Each row was made from one small tree. The marks that hang from a mark follow it in brackets, in alphabetical order. Every link used is in the known rows. Write each row's tree.
Known rows
rute{mevep{nipev} tini}: [ 0.90 -0.22 -0.86 -0.03 -0.36 -1.60 -0.27 -3.03 -1.03 -0.78  0.16  1.68
 -0.74 -2.07  0.73 -0.84  0.02  2.17  0.32]
guvufod{mevep voriz}: [ 0.62 -0.70  2.43 -1.52  0.92 -0.51 -0.41  1.42  1.45  0.46  0.63  2.56
  0.44 -1.37 -0.39  0.33 -0.88 -1.84 -1.91]
guvufod{mevep{nipev rute} voriz}: [ 1.73 -0.45  2.01 -2.22  0.27  0.91 -0.43  0.30  0.27  0.90  0.60  2.30
 -0.84 -2.94  0.41  0.50 -1.28 -1.38 -2.28]
rute{mevep tini}: [ 0.18 -0.35 -0.36  0.31  0.12 -1.90 -0.31 -2.40 -0.36 -1.90  0.57  3.53
  0.72 -0.39 -0.03 -0.91 -0.26  1.58 -0.23]
limi{rute{mevep tini}}: [ 0.47 -0.37  1.00 -0.98 -0.27 -2.96 -0.21 -2.97  0.60 -1.77  0.61  4.08
  0.74  0.83  0.46 -0.63 -1.10  1.55  0.10]
guvufod{mevep}: [ 0.62 -0.22  1.06 -0.88  0.65 -0.91 -0.71  0.48  1.05 -0.58  0.66  1.68
  0.49 -0.69 -0.10  0.01 -0.27 -0.81 -1.09]
voriz{guvufod{mevep{nipev rute{tini}}}}: [ 1.38  0.33 -0.09 -0.71 -0.54 -2.50 -1.55 -0.42  0.39 -0.71  0.33  3.44
 -0.57 -3.24  1.75  0.45 -0.80  0.73 -2.57]
nifi{guluv}: [-0.51  0.15  0.22 -0.25 -0.08 -0.85 -1.06 -1.18 -1.04 -0.77 -0.31  1.47
  0.59  1.05  1.19 -0.29  0.12 -0.08 -0.23]
mevep{guvufod{voriz} nipev rute{tini}}: [ 1.33 -0.55 -0.82 -0.55  0.24 -0.40 -0.70 -2.15  0.51  0.17 -0.72  3.55
 -0.11 -2.80  1.37  0.18 -1.00  0.91 -1.58]
guluv{rute{mevep{guvufod nipev}}}: [ 1.35 -0.94 -1.37  1.98 -0.56 -0.93  0.14 -2.10  0.34 -2.16 -0.63  0.59
  1.31 -2.21  0.42 -0.26  0.10  2.77  0.47]
guluv{rute{mevep tini}}: [ 0.42 -0.51 -0.98  1.51 -0.53 -1.88 -1.00 -2.08  0.67 -2.82  0.60  2.01
  1.45 -0.49 -0.12 -0.93 -0.61  2.35 -0.61]
limi{rute{mevep{nipev}}}: [ 1.14 -0.38  1.50 -1.36 -0.91 -1.16  0.84 -2.23 -0.53 -0.44  0.29  0.94
 -0.67 -0.70  0.63 -0.17 -0.57  1.42  1.08]
voriz{guvufod{mevep{nipev rute}}}: [ 1.39  0.21  0.92 -0.60 -0.62 -1.05 -0.55  0.98 -0.03 -0.30  0.15  1.74
 -0.54 -2.80  1.26  0.95 -0.53  0.02 -2.12]
raba{rute{mevep{guvufod nipev} tini}}: [ 0.95 -0.69 -1.91  0.61  0.26 -1.72 -0.46 -4.05 -0.55 -2.77  0.07  5.72
  0.79 -2.84  1.32 -0.96 -0.24  2.17  1.48]
limi{rute{mevep{guvufod}}}: [ 0.73 -0.89  1.14 -0.31  0.20 -2.25  0.89 -2.30  1.16 -2.14 -0.31  4.21
  2.02  0.78  0.21 -0.01 -0.74  1.46  0.74]
guvufod{mevep{nipev rute{tini}} voriz}: [ 1.73 -0.35  0.95 -2.16  0.33 -0.55 -1.44 -1.14  0.67  0.42  0.73  3.43
 -0.82 -3.12  0.96  0.06 -1.51 -0.60 -2.81]
guluv{rute{mevep{guvufod} tini}}: [ 0.71 -0.92 -1.93  2.23  0.02 -2.72 -0.92 -2.86  1.67 -3.56 -0.15  3.56
  2.67 -0.74  0.17 -0.77 -0.39  2.89 -0.53]
voriz{guvufod}: [-0.28  0.11  0.38  0.93 -0.66 -1.46  0.10  1.62 -0.06 -0.46 -0.51  0.47
  0.42 -0.56  0.46  0.67  0.10  0.30 -0.53]
limi{rute{mevep{guvufod} tini}}: [ 0.74 -0.75  0.07 -0.36  0.32 -3.71 -0.20 -3.67  1.57 -2.61 -0.21  5.75
  1.94  0.62  0.77 -0.48 -0.90  2.21  0.23]

Write each row's tree
[ 1.66  0.19 -0.50 -1.53  0.14 -1.02 -1.61 -2.14  0.42 -0.48  0.69  2.67
 -0.90 -2.55  1.25 -0.24 -0.90  0.50 -1.98]
guvufod{mevep{nipev rute{tini}}}
[ 1.34 -0.80 -2.38  1.98 -0.47 -2.26 -0.91 -3.28  0.87 -2.67 -0.53  2.20
  1.24 -2.44  0.92 -0.74 -0.13  3.56 -0.08]
guluv{rute{mevep{guvufod nipev} tini}}
[ 0.64 -0.09 -1.92  0.49  0.49 -1.30 -0.98 -2.42  0.87 -1.82 -0.46  4.53
  1.26 -0.22  0.98 -0.15 -0.67  1.37 -1.29]
mevep{guvufod rute{tini}}
[ 0.00 -0.35 -0.49  0.28  0.25 -1.43 -0.57 -2.81 -0.79 -3.06  1.15  5.62
  1.00 -0.75  0.21 -1.20 -0.65  0.98  0.86]
raba{rute{mevep tini}}
[ 1.70  0.10  0.57 -1.48  0.08  0.43 -0.66 -0.79  0.06 -0.22  0.64  1.32
 -0.81 -2.50  0.79  0.27 -0.67 -0.24 -1.47]
guvufod{mevep{nipev rute}}
[ 1.16 -1.09 -0.29  0.26  0.47 -1.81  0.03 -2.80  0.37 -0.70 -0.66  4.08
  0.52 -3.01  0.70 -0.42 -0.36  1.83 -0.44]
rute{mevep{guvufod{voriz} nipev} tini}
[ 1.18 -0.56 -1.90  0.79  0.21 -2.40 -0.25 -3.62  0.01 -1.69 -0.69  3.30
  0.48 -2.29  1.07 -0.72  0.21  2.88  0.32]
rute{mevep{guvufod nipev} tini}
[ 0.49 -0.74 -1.32  1.08  0.68 -2.62 -0.27 -3.05  0.77 -2.76 -0.34  5.09
  1.97 -0.61  0.30 -0.77 -0.06  2.22 -0.08]
rute{mevep{guvufod} tini}
[ 1.00 -0.74 -0.07 -0.21  0.30  0.09  0.40 -0.29  0.67  1.19 -1.19  0.78
 -0.24 -2.71  0.69  0.43 -0.16  0.25 -0.24]
mevep{guvufod{voriz} nipev}
[ 1.20 -0.25  0.54 -1.42 -0.78 -2.49 -0.14 -3.67 -0.08 -0.97  0.35  2.41
 -0.69 -0.89  1.17 -0.59 -0.77  2.10  0.69]
limi{rute{mevep{nipev} tini}}
[ 1.08  0.38 -1.37 -0.62 -0.57 -0.08 -0.99 -2.35 -0.83  0.17  0.14  1.07
 -1.33 -1.96  1.32 -0.28 -0.60  1.30 -0.89]
mevep{nipev rute{tini}}
[ 1.16 -1.19  0.69  0.25  0.30 -0.47  1.07 -1.53 -0.04 -0.29 -0.74  2.80
  0.64 -2.76  0.12  0.03 -0.18  1.18 -0.02]
rute{mevep{guvufod{voriz} nipev}}
[ 1.36 -0.62  0.19 -0.45  0.18  1.07  0.43 -0.73  0.04  0.71 -0.78  2.27
 -0.06 -2.54  0.76  0.64 -0.80  0.32 -1.16]
mevep{guvufod{voriz} nipev rute}
[ 0.97  0.08  0.77 -0.35 -0.54 -1.94 -0.54  1.37  0.39  0.16 -0.07  0.52
 -0.54 -2.86  1.16  0.72  0.10  0.04 -1.15]
voriz{guvufod{mevep{nipev}}}
[ 0.68 -1.42 -0.24  1.69  0.30 -2.18 -0.74 -1.75  2.10 -2.60 -0.23  4.69
  2.67 -1.34 -0.20 -0.51 -1.00  1.90 -1.36]
guluv{rute{mevep{guvufod{voriz}} tini}}
[ 0.45 -1.25  0.18  0.52  1.07 -2.25 -0.02 -2.19  1.06 -1.69 -0.42  5.98
  1.90 -1.18 -0.02 -0.44 -0.62  1.22 -0.87]
rute{mevep{guvufod{voriz}} tini}
[ 0.17 -0.81 -0.63  1.97 -0.14 -1.99 -1.07 -2.61  0.07 -3.99 -0.68  3.72
  3.24  0.60  0.81 -0.66 -0.04  1.92 -0.21]
nifi{guluv{rute{mevep{guvufod}}}}
[ 0.66 -0.37  0.05 -0.05 -0.40  0.33  0.47 -2.23 -2.12 -1.58  0.83  2.55
 -0.34 -2.39  0.39 -0.61 -0.16  0.70  1.85]
raba{rute{mevep{nipev}}}
[ 0.69  0.18  0.40 -0.35 -0.07 -2.68 -1.65  0.23  1.12 -1.76  0.63  5.07
  0.88 -1.28  1.02  0.41 -1.07  0.19 -3.12]
voriz{guvufod{mevep{rute{tini}}}}
[ 0.68  0.14  1.30 -0.29 -0.15 -1.32 -0.57  1.55  0.77 -1.33  0.44  3.62
  0.87 -1.18  0.49  0.89 -0.80 -0.64 -2.61]
voriz{guvufod{mevep{rute}}}
[ 0.66 -0.72  0.59 -0.20  0.68  0.70  0.30 -0.17  0.96 -0.17 -0.52  3.85
  1.41 -0.73 -0.03  0.57 -1.05 -0.36 -1.64]
mevep{guvufod{voriz} rute}
[ 0.46 -1.35  1.20  0.50  0.86 -0.71  0.96 -0.93  0.64 -1.36 -0.41  4.79
  2.13 -1.09 -0.67 -0.02 -0.36  0.43 -0.44]
rute{mevep{guvufod{voriz}}}
[ 1.10 -0.56 -0.44  1.27 -1.20 -0.16  0.12 -1.37 -0.53 -1.35  0.23 -1.18
  0.18 -2.15 -0.03 -0.42 -0.03  2.06  0.39]
guluv{rute{mevep{nipev}}}
